Each row was made from one small tree. Brackets hold a mark, then the marks that hang from it, in the order of their numbers. Every link used is in the known rows. Write each row's tree.
(in the rows, 128 means zero)
Known rows:
{Z_611 Z_552 Z_846}: 113 179 122 117 130 137 147 104 149 101 123 132 109 149 117 144 170 123 139 100 100 114 156
{Z_552 {Z_551 {Z_450 {Z_302 Z_846}}}}: 47 178 106 82 131 123 129 125 154 200 135 167 137 141 96 106 145 127 139 72 121 144 151
{Z_846 {Z_551 Z_450 Z_877}}: 58 173 109 85 144 137 128 119 153 149 125 158 150 148 121 127 151 133 137 99 107 127 153
{Z_96 {Z_846 {Z_611 {Z_552 Z_551} {Z_877 Z_624}}}}: 107 186 147 106 129 135 143 86 136 143 132 105 122 148 125 164 191 125 121 114 86 147 177
{Z_846 {Z_551 Z_552} Z_611}: 87 176 115 88 141 120 114 116 153 105 115 145 143 140 111 140 155 133 128 128 111 144 171
{Z_552 {Z_551 Z_450 {Z_877 Z_624}}}: 72 183 118 94 130 131 135 103 147 175 140 123 125 166 134 127 183 123 142 90 107 116 152
{Z_846 {Z_551 {Z_450 Z_302}} {Z_611 {Z_877 Z_624}}}: 50 178 140 91 138 125 138 119 144 172 127 146 163 143 113 139 169 138 126 115 94 155 165
{Z_552 {Z_551 Z_877}}: 75 182 116 89 132 122 132 103 150 147 127 134 119 153 127 126 177 120 143 104 113 125 159
{Z_551 {Z_450 Z_302} Z_552}: 103 170 90 83 129 138 133 116 156 171 120 160 145 152 110 121 138 132 138 84 103 134 150
{Z_552 {Z_551 Z_450 Z_877}}: 69 178 101 87 131 141 132 110 151 171 134 136 127 161 130 125 166 124 145 86 109 126 154
{Z_846 {Z_611 {Z_552 Z_551} Z_877}}: 97 186 129 101 129 134 143 99 150 136 123 109 114 158 125 154 185 126 131 125 78 146 184
{Z_96 {Z_846 {Z_551 Z_877} Z_611}}: 63 173 135 85 144 130 115 108 141 116 120 160 155 121 118 138 158 131 121 113 131 154 164
{Z_611 Z_552}: 125 175 117 108 130 132 137 102 153 126 118 128 133 149 117 140 166 123 131 108 104 118 162
{Z_302 {Z_450 Z_551} Z_846}: 73 177 130 91 144 122 108 121 157 169 117 173 150 120 90 90 142 121 124 104 148 153 148
{Z_552 {Z_551 {Z_450 {Z_302 Z_846}} Z_877}}: 34 179 110 72 136 127 130 120 156 203 132 177 123 144 107 96 151 127 142 75 106 146 152
{Z_846 Z_611}: 98 170 125 104 132 124 117 110 146 129 122 133 150 134 122 138 176 123 126 117 142 136 164
{Z_450 Z_302 {Z_551 Z_552 Z_877}}: 89 183 105 69 130 124 137 107 158 160 108 175 125 144 108 98 146 123 142 101 103 149 156
{Z_96 Z_846}: 114 167 119 100 133 133 123 101 140 139 127 144 158 126 114 143 157 122 125 91 146 128 150
{Z_450 Z_302 {Z_551 Z_552 {Z_877 Z_624}}}: 93 187 123 76 129 114 140 101 154 166 115 162 122 148 112 100 163 121 140 105 99 139 154
{Z_302 {Z_450 {Z_551 {Z_877 Z_624}}} {Z_846 Z_611}}: 53 182 159 90 147 115 103 112 150 169 120 169 136 122 110 85 173 119 117 122 138 162 158
{Z_552 {Z_551 {Z_450 Z_302}}}: 65 177 101 87 120 132 138 120 149 184 131 146 146 154 106 124 151 127 144 76 120 138 149
{Z_552 Z_551}: 88 181 112 98 126 120 130 108 148 143 130 125 133 150 115 137 172 120 141 102 126 123 158
{Z_96 {Z_846 {Z_551 Z_552} Z_611}}: 94 173 117 86 142 129 111 109 145 105 117 153 153 126 106 148 143 134 120 113 124 155 166
{Z_551 {Z_877 Z_624}}: 98 177 136 101 138 117 130 96 146 147 128 134 133 146 135 126 191 120 133 113 115 110 154
{Z_551 {Z_450 {Z_302 Z_846}} Z_552 {Z_877 Z_624}}: 75 176 116 75 144 123 127 110 158 195 128 178 121 146 116 95 155 129 134 87 85 133 152

Which tree is each row?
105 182 104 78 136 130 130 102 159 143 113 155 120 148 118 110 156 121 140 109 108 135 159 -> {Z_450 {Z_551 Z_552 Z_877}}
78 179 127 88 139 132 119 112 154 156 111 162 143 136 113 98 153 120 131 110 134 148 149 -> {Z_302 {Z_450 {Z_551 Z_877}}}
84 181 138 105 140 141 141 108 148 141 127 119 143 157 123 155 176 137 123 123 68 140 176 -> {Z_846 {Z_551 Z_450} {Z_611 Z_552 {Z_877 Z_624}}}
69 186 143 96 145 133 121 109 156 158 119 141 113 141 109 123 167 130 119 127 80 168 181 -> {Z_302 Z_450 {Z_846 {Z_611 {Z_552 Z_551} Z_877}}}
103 177 149 107 138 120 131 98 142 151 128 115 142 141 133 149 201 124 122 132 110 132 172 -> {Z_846 {Z_611 {Z_877 Z_624}}}
107 171 92 82 141 146 127 106 159 158 123 149 127 159 132 122 153 129 139 94 92 122 156 -> {Z_551 Z_450 Z_552 Z_877}
63 180 114 74 140 124 135 114 154 163 121 167 138 157 115 115 149 137 138 99 77 134 152 -> {Z_846 {Z_551 {Z_450 Z_302} Z_552 {Z_877 Z_624}}}
93 186 145 100 128 133 133 87 137 131 130 121 115 148 131 143 189 121 125 106 99 142 170 -> {Z_96 {Z_846 {Z_611 {Z_552 {Z_551 {Z_877 Z_624}}}}}}
58 181 150 96 143 110 120 108 144 121 123 140 143 139 127 132 188 128 127 131 115 135 166 -> {Z_846 {Z_551 {Z_877 Z_624}} Z_611}
70 170 141 99 148 121 95 120 152 151 119 165 150 117 106 107 159 126 114 119 144 157 160 -> {Z_302 Z_450 {Z_846 Z_611}}
33 183 147 79 149 97 127 116 151 164 124 184 137 127 100 101 164 129 131 110 101 138 154 -> {Z_450 {Z_302 {Z_846 {Z_551 {Z_877 Z_624}}}}}
109 186 120 86 136 121 132 96 154 149 120 142 118 153 122 111 173 118 138 113 105 125 157 -> {Z_450 {Z_551 Z_552 {Z_877 Z_624}}}
94 186 131 107 128 143 146 100 146 165 136 98 120 170 132 154 191 128 130 111 72 138 177 -> {Z_846 {Z_611 {Z_552 {Z_551 Z_450}} {Z_877 Z_624}}}
76 171 131 95 139 127 113 112 139 114 122 149 169 118 106 149 153 130 118 110 145 152 161 -> {Z_96 {Z_846 Z_551 Z_611}}
73 174 94 76 135 131 131 126 157 153 118 170 154 150 98 124 126 139 138 91 95 141 152 -> {Z_846 {Z_551 {Z_450 Z_302} Z_552}}
59 170 125 83 143 133 127 121 152 200 127 169 148 128 109 116 157 133 123 99 106 163 166 -> {Z_551 {Z_450 {Z_302 {Z_846 {Z_611 Z_877}}}}}
55 173 109 86 133 128 133 129 150 161 122 166 169 141 98 125 136 135 136 88 117 140 148 -> {Z_846 {Z_551 {Z_450 Z_302}}}
116 179 123 92 140 119 129 93 153 141 123 136 118 155 135 125 182 123 135 116 91 113 158 -> {Z_551 Z_552 {Z_877 Z_624}}
99 185 129 86 141 126 120 102 155 155 113 153 126 149 117 99 161 122 131 118 107 140 152 -> {Z_302 {Z_450 {Z_551 Z_552 {Z_877 Z_624}}}}
78 184 129 98 133 122 122 109 154 138 126 135 112 141 108 128 173 122 128 111 107 147 176 -> {Z_302 {Z_846 {Z_611 {Z_552 Z_551}}}}
107 169 134 98 139 139 126 98 139 145 125 135 154 123 124 154 172 127 118 113 126 151 169 -> {Z_96 {Z_846 {Z_611 Z_877}}}
96 191 133 101 129 122 145 91 149 140 128 116 102 167 130 133 193 120 139 110 79 115 165 -> {Z_611 {Z_552 {Z_551 {Z_877 Z_624}}}}
54 181 129 97 146 125 137 114 149 101 123 159 119 140 117 133 164 128 143 109 106 123 152 -> {Z_611 {Z_846 {Z_551 Z_877}}}
51 186 133 70 152 98 125 112 158 157 119 187 122 136 101 100 154 133 133 113 79 139 159 -> {Z_450 {Z_302 {Z_846 {Z_551 Z_552 {Z_877 Z_624}}}}}
84 194 139 111 129 128 155 93 146 116 133 119 79 167 130 138 194 119 147 102 75 112 159 -> {Z_611 {Z_552 {Z_551 {Z_877 Z_624}}} Z_846}
101 181 155 107 145 121 132 97 151 154 126 129 118 138 122 136 193 126 117 130 80 139 181 -> {Z_302 {Z_846 {Z_611 Z_552 {Z_877 Z_624}}}}
